Each row was made from one walk, in order. Every step used is in the known rows, and no mark comes twice. Write each row's walk.
In the rows, zero is written as 128.
Known rows:
y, b, f, n: [100 137 118 129 130 116 121 132 41 140 126 98 135 143 119 113 134 106 132 56 87 126 123 112 104 101 115 130 128 131 122 160 130 144]
y, b, f, n, a: [112 143 129 130 122 115 104 125 32 130 125 76 156 142 118 113 130 115 138 50 75 136 121 112 118 96 119 130 146 136 139 165 151 188]
m, c, h, f, n: [111 127 113 193 89 103 184 133 72 129 98 95 147 126 143 113 131 128 121 110 66 144 128 102 165 111 203 107 123 159 114 158 114 169]
c, b, f, r, a: [113 137 132 82 150 112 115 130 206 131 137 140 121 151 104 118 136 131 133 156 121 115 123 153 115 138 127 110 120 164 122 127 148 186]
b, f, h, c, m: [124 118 122 55 118 124 163 119 85 128 126 130 151 135 154 124 147 140 121 149 167 137 132 106 107 106 179 98 83 163 97 114 159 120]
h, f, r, a: [133 141 127 127 105 114 122 131 140 134 108 136 122 132 107 132 127 122 131 129 136 118 125 159 143 153 150 126 131 155 129 138 124 179]
g, a: [147 127 138 128 126 130 50 126 121 126 135 125 130 122 128 128 126 132 127 125 145 126 131 128 142 117 128 132 172 129 146 124 136 108]
c, b, y: [117 122 127 106 96 147 139 137 178 118 100 132 124 138 95 130 133 133 127 143 127 136 125 134 109 115 136 111 114 146 96 120 83 131]
c, b, f: [112 131 121 119 127 119 151 135 179 124 137 126 148 143 105 109 139 128 131 144 128 124 125 118 95 110 126 118 116 134 120 124 145 145]
y, b, c, h, f: [127 131 110 136 93 98 172 141 13 121 85 123 145 137 139 105 142 119 123 103 112 133 122 122 128 124 170 115 117 147 106 127 86 166]
f, h, c, b: [121 122 123 55 107 137 158 133 142 116 131 133 125 137 89 123 138 147 117 171 169 149 136 105 88 110 172 104 106 161 91 126 111 115]
r, f, n: [119 127 121 162 194 125 83 121 107 142 119 93 139 131 112 127 127 121 127 110 99 153 118 119 123 97 116 123 143 123 127 156 98 140]
c, h, f, r: [111 141 118 139 88 107 178 138 111 126 104 141 154 129 144 123 134 128 122 128 137 111 125 145 153 113 150 127 112 183 120 135 107 178]
n, a, m: [165 61 142 120 112 136 92 99 118 121 125 100 149 131 130 129 130 142 141 123 119 128 128 128 149 118 139 128 156 129 173 129 162 158]
b, f, n, a, g: [125 137 135 155 119 124 98 108 114 129 126 77 155 133 122 111 127 130 138 105 61 138 126 119 142 96 119 149 160 147 52 156 177 187]
m, c: [135 127 128 106 132 122 126 130 126 124 130 128 126 132 133 129 128 129 129 147 71 133 130 126 137 133 187 103 131 138 137 127 136 127]
y, b, f, h, c: [118 135 121 26 122 126 141 142 20 124 135 132 138 142 128 124 144 119 123 115 148 143 129 108 78 105 165 103 119 161 107 132 145 126]
c, h: [121 123 125 142 138 115 160 129 113 123 127 130 135 126 170 123 135 136 121 135 136 136 127 120 155 124 127 126 115 149 118 127 134 155]
h, f, n, a, b: [133 142 126 169 61 121 125 119 90 121 101 66 154 135 91 117 121 126 138 97 103 140 125 109 125 95 145 131 149 132 145 166 90 184]
f, r, a: [132 135 139 86 151 121 92 123 160 135 127 142 101 135 128 137 125 131 131 140 124 119 127 162 149 154 128 122 131 156 132 133 132 167]
f, n: [113 127 126 161 119 128 123 120 107 141 119 98 118 127 117 122 123 126 126 97 104 133 129 115 137 113 122 131 130 131 118 155 110 129]
n, a, b, f: [137 141 138 97 125 122 106 123 123 115 137 101 160 144 134 119 130 127 141 142 115 135 124 124 109 102 132 115 147 137 163 129 147 184]
f, r, a, b, y: [136 129 142 44 122 145 86 127 164 128 99 143 91 147 124 146 122 122 133 157 121 130 124 172 130 141 135 101 130 174 125 125 66 163]
g, a, b, c, m: [164 109 135 85 126 122 42 103 114 125 108 119 124 141 143 113 134 144 132 153 132 125 130 129 131 110 157 107 133 132 145 100 79 90]
f, n, a, b, c: [135 130 137 116 113 126 87 107 90 126 97 74 127 138 106 112 120 132 137 133 68 145 128 121 133 103 154 104 152 138 132 144 69 170]
n, a, m, c, h: [165 54 140 110 131 118 117 101 102 113 124 102 155 133 174 122 138 153 134 146 74 144 130 119 184 119 197 105 149 159 173 127 174 185]
y, b, f, h: [113 138 123 18 136 129 147 143 37 127 132 133 151 143 132 121 145 113 127 95 93 131 125 107 69 101 110 125 121 171 137 132 143 126]
r, a: [141 123 135 130 155 123 105 124 144 131 132 123 101 129 133 131 127 131 130 136 132 141 128 133 145 162 127 125 136 118 128 132 149 158]
g, a, m: [170 51 141 120 118 138 35 104 125 129 133 118 128 127 132 125 130 140 133 122 145 121 131 127 148 112 131 134 184 127 180 120 149 93]
r, f, n, a, b: [143 133 133 137 187 127 54 109 110 127 121 67 152 142 108 127 123 129 136 123 95 164 118 117 116 82 119 120 157 125 159 163 86 179]
m, c, b, f: [114 126 123 100 133 114 145 137 172 118 138 127 146 149 109 110 139 130 132 162 70 127 127 118 102 116 189 92 120 145 129 123 152 146]
m, c, h, f, r: [119 139 119 116 92 101 176 140 108 122 105 142 155 133 151 123 134 130 125 147 78 115 127 144 162 121 208 103 117 194 130 134 114 176]
h, f, r, a, m, c: [160 63 131 98 103 117 105 111 138 131 109 127 120 142 116 131 131 132 136 149 83 115 127 155 158 154 216 103 148 160 171 134 144 164]
r, a, n: [142 61 135 110 157 123 100 115 148 139 132 109 104 127 136 130 123 132 129 139 146 161 127 129 148 155 130 128 140 125 109 158 161 142]
b, f: [117 135 126 125 136 120 139 134 120 131 134 128 149 132 138 121 134 116 132 131 123 124 126 126 116 118 130 119 132 134 132 124 159 145]
r, a, m: [165 48 138 121 146 131 90 103 143 133 131 116 102 133 137 130 132 138 134 136 141 133 130 131 150 154 135 124 149 115 156 126 162 144]
n, a, m, c: [172 55 142 99 123 131 84 100 119 115 126 100 148 134 133 127 130 145 140 142 63 131 130 127 157 125 199 107 160 138 183 128 170 158]
m, c, b: [126 120 124 101 127 121 139 130 182 116 132 127 126 145 99 117 133 138 128 161 79 131 130 119 113 126 188 102 116 140 124 127 122 126]

Write each row's walk:
[131 131 137 130 110 131 93 111 109 124 120 74 133 138 109 122 120 134 136 107 90 144 128 114 130 99 126 128 146 135 142 159 97 169]  f, n, a, b
[142 115 120 83 129 112 112 114 51 128 98 126 123 146 138 113 142 130 131 99 106 120 125 129 117 129 152 118 86 127 110 115 91 114]  y, b, c, m
[147 130 133 121 188 121 46 106 86 129 98 67 147 142 102 118 124 127 139 148 66 164 117 123 121 86 150 98 163 128 143 146 57 179]  r, f, n, a, b, c
[105 136 129 151 114 118 125 121 147 124 127 76 159 140 91 106 131 136 136 109 89 136 125 106 118 91 127 120 136 141 124 156 148 193]  c, b, f, n, a
[135 77 128 102 108 114 119 123 144 140 111 120 122 130 110 130 123 123 130 134 146 136 123 154 145 146 151 128 134 158 112 165 135 166]  h, f, r, a, n
[155 131 140 123 119 132 91 108 139 113 130 106 142 130 126 122 127 141 137 135 95 135 130 135 145 119 123 156 155 139 57 134 165 167]  n, a, g
[129 60 133 145 109 127 112 100 145 127 124 69 160 145 92 104 138 143 140 106 93 130 125 105 126 82 134 121 148 137 156 150 161 180]  c, b, f, n, a, m
[120 141 136 84 160 115 99 129 150 139 133 140 122 140 138 130 130 118 133 143 122 116 124 160 138 145 129 111 134 162 137 130 163 186]  b, f, r, a
[96 128 120 133 126 113 145 130 154 132 128 97 137 148 97 104 134 127 129 132 43 131 127 103 111 100 183 95 121 150 123 149 133 143]  m, c, b, f, n
[115 127 113 176 82 105 174 126 63 129 79 91 136 134 130 100 131 125 124 132 95 140 125 106 140 99 172 105 124 156 106 143 44 168]  a, b, c, h, f, n
[124 132 113 165 95 103 185 136 73 124 86 124 151 124 145 109 138 128 122 148 121 136 125 121 152 128 180 108 123 151 104 118 95 171]  b, c, h, f
[149 121 123 143 120 100 156 127 102 121 94 115 118 139 149 109 136 132 127 172 129 150 125 123 147 150 177 100 130 142 119 119 84 198]  r, a, b, c, h, f
[120 118 125 116 77 145 138 136 160 116 101 131 114 138 90 133 131 137 124 165 184 147 130 134 117 121 191 88 112 136 71 119 86 128]  h, c, b, y
[94 125 118 155 121 119 151 129 154 135 128 98 138 143 93 103 135 126 129 114 99 129 125 105 104 93 124 121 119 136 108 149 127 146]  c, b, f, n
[140 113 125 112 127 118 126 108 110 132 97 127 127 133 145 117 137 138 130 140 117 120 127 131 139 131 160 109 91 132 105 104 103 118]  b, c, m
[147 128 134 162 188 126 49 100 118 129 122 70 154 135 109 125 125 135 136 115 68 160 119 125 141 91 110 151 168 131 53 163 135 182]  r, f, n, a, g
[126 128 115 159 98 101 189 141 92 118 109 124 155 129 156 117 137 130 123 142 93 137 127 115 156 128 208 104 121 155 124 131 133 165]  m, c, h, f
[125 122 122 132 100 123 138 131 168 117 133 126 118 140 91 121 132 142 124 161 189 139 133 121 115 122 182 105 113 118 96 128 116 126]  h, c, b
[143 112 123 138 110 117 132 111 115 127 121 125 125 130 145 129 134 143 126 137 193 134 132 126 143 130 185 110 83 117 98 121 133 114]  h, c, m
[159 49 131 99 129 131 110 107 126 125 128 121 128 137 136 127 133 136 134 147 79 126 131 127 144 129 194 103 143 135 170 123 149 111]  a, m, c
[135 112 125 56 110 132 154 114 93 125 119 131 132 131 143 129 140 147 119 146 177 142 135 107 118 116 177 108 79 156 93 119 128 106]  f, h, c, m
[131 128 123 87 132 119 108 128 47 128 104 127 117 140 119 115 133 119 129 108 94 126 125 132 110 130 148 112 126 128 116 122 89 126]  y, b, c
[111 137 127 48 136 134 160 137 95 129 132 135 155 131 136 123 142 124 126 137 102 132 127 107 92 106 122 117 125 176 132 124 154 133]  b, f, h
[123 138 125 138 117 100 155 135 125 130 107 136 129 131 151 127 132 134 125 132 143 126 123 149 169 148 149 124 121 175 121 138 128 206]  c, h, f, r, a
[132 122 120 58 183 133 122 133 143 119 131 126 144 142 87 128 143 144 118 186 170 168 126 107 76 92 168 97 117 151 105 128 99 125]  r, f, h, c, b
[118 141 117 128 89 103 175 135 85 129 80 141 150 130 139 116 135 126 125 152 112 114 123 152 156 120 180 104 118 188 108 120 79 178]  b, c, h, f, r
[125 120 117 23 118 119 149 125 23 128 127 131 147 147 148 121 151 128 123 105 156 134 129 104 85 104 168 108 78 161 100 125 148 114]  y, b, f, h, c, m
[120 131 115 181 92 107 192 140 96 122 109 125 158 123 151 117 137 129 120 124 146 134 125 115 149 120 148 129 118 147 114 133 125 169]  c, h, f
[128 131 140 114 83 151 94 116 103 123 90 78 129 137 109 133 119 127 137 108 88 152 125 126 134 96 133 110 147 150 126 153 65 172]  f, n, a, b, y
[139 131 136 121 160 147 53 115 103 124 90 71 148 141 108 140 123 126 137 125 91 171 116 129 117 81 128 103 159 142 136 156 54 182]  r, f, n, a, b, y
[148 62 140 56 156 119 84 110 149 136 134 134 120 147 145 129 136 127 139 163 69 113 128 157 151 144 195 88 149 168 176 124 182 167]  b, f, r, a, m, c
[105 130 112 213 84 107 191 132 74 134 99 94 147 122 138 112 132 129 121 91 120 139 126 102 158 106 143 132 121 151 106 159 106 170]  c, h, f, n
[138 138 135 28 110 133 125 126 81 111 135 108 159 141 129 127 136 135 134 170 146 154 132 108 92 93 179 93 140 169 136 128 144 174]  n, a, b, f, h, c
[116 126 130 133 152 117 104 119 127 140 131 89 106 145 128 117 127 118 133 123 103 144 125 114 121 125 122 112 140 129 127 152 129 171]  r, a, b, f, n
[164 60 129 155 87 109 150 111 85 110 108 95 177 130 156 118 139 144 136 137 87 137 127 115 178 117 220 107 149 153 173 133 166 200]  n, a, m, c, h, f
[153 124 139 103 121 131 41 123 134 120 138 121 122 135 128 124 124 132 132 138 144 131 131 128 121 106 123 128 170 129 163 124 104 103]  g, a, b
[135 129 126 52 205 137 111 131 100 129 127 128 155 131 124 136 139 128 123 151 106 157 120 114 89 98 114 120 134 158 136 131 111 126]  r, f, h
[171 43 137 97 116 130 43 109 177 117 137 117 128 142 105 114 137 152 132 157 98 125 133 119 134 109 190 108 172 139 176 119 144 94]  g, a, m, c, b
[155 124 138 89 126 127 37 120 112 122 115 121 118 135 123 115 126 132 131 165 122 131 130 132 123 111 155 105 174 133 152 108 76 105]  g, a, b, c
[144 131 139 48 148 120 78 116 150 132 107 137 88 148 119 124 124 129 136 182 101 122 127 166 131 148 155 94 134 161 131 118 69 163]  f, r, a, b, c
[146 139 128 85 103 110 109 126 130 129 88 130 109 146 99 121 127 120 135 172 110 122 124 163 124 148 178 99 137 157 129 122 62 174]  h, f, r, a, b, c
[123 131 125 31 113 133 147 135 87 121 136 130 138 143 130 125 138 127 126 175 158 147 133 106 79 97 172 89 124 165 122 123 122 126]  a, b, f, h, c
[133 135 126 119 123 94 152 135 122 126 109 138 128 134 155 126 132 132 124 156 86 129 126 149 178 152 208 99 123 183 133 135 136 205]  m, c, h, f, r, a
[153 53 118 150 90 111 176 119 92 120 107 116 154 132 157 117 141 139 128 141 96 129 129 114 163 120 213 106 134 150 158 127 146 155]  a, m, c, h, f
[107 131 122 43 128 132 171 137 153 122 134 133 154 142 104 113 147 135 126 151 105 132 127 101 71 95 119 115 111 177 121 122 140 133]  c, b, f, h
[138 137 127 195 66 124 119 110 100 124 102 69 156 126 92 112 123 133 135 93 76 138 127 120 148 104 139 162 158 138 45 168 140 184]  h, f, n, a, g
[119 121 126 37 80 159 158 139 136 114 100 138 120 137 90 135 138 142 118 172 161 155 133 116 92 106 182 87 106 177 70 119 81 120]  f, h, c, b, y
[148 52 137 144 124 118 115 94 82 123 114 73 146 132 163 117 132 150 131 116 45 146 130 106 192 104 191 107 151 163 165 154 156 190]  f, n, a, m, c, h
[138 132 140 61 147 124 82 120 169 131 130 137 93 147 125 134 124 129 133 155 125 121 127 160 128 144 125 118 129 158 144 131 99 160]  f, r, a, b
[142 62 121 113 86 110 162 118 108 123 103 134 155 136 152 122 139 138 129 145 85 107 127 143 168 116 214 105 128 192 163 130 128 161]  a, m, c, h, f, r
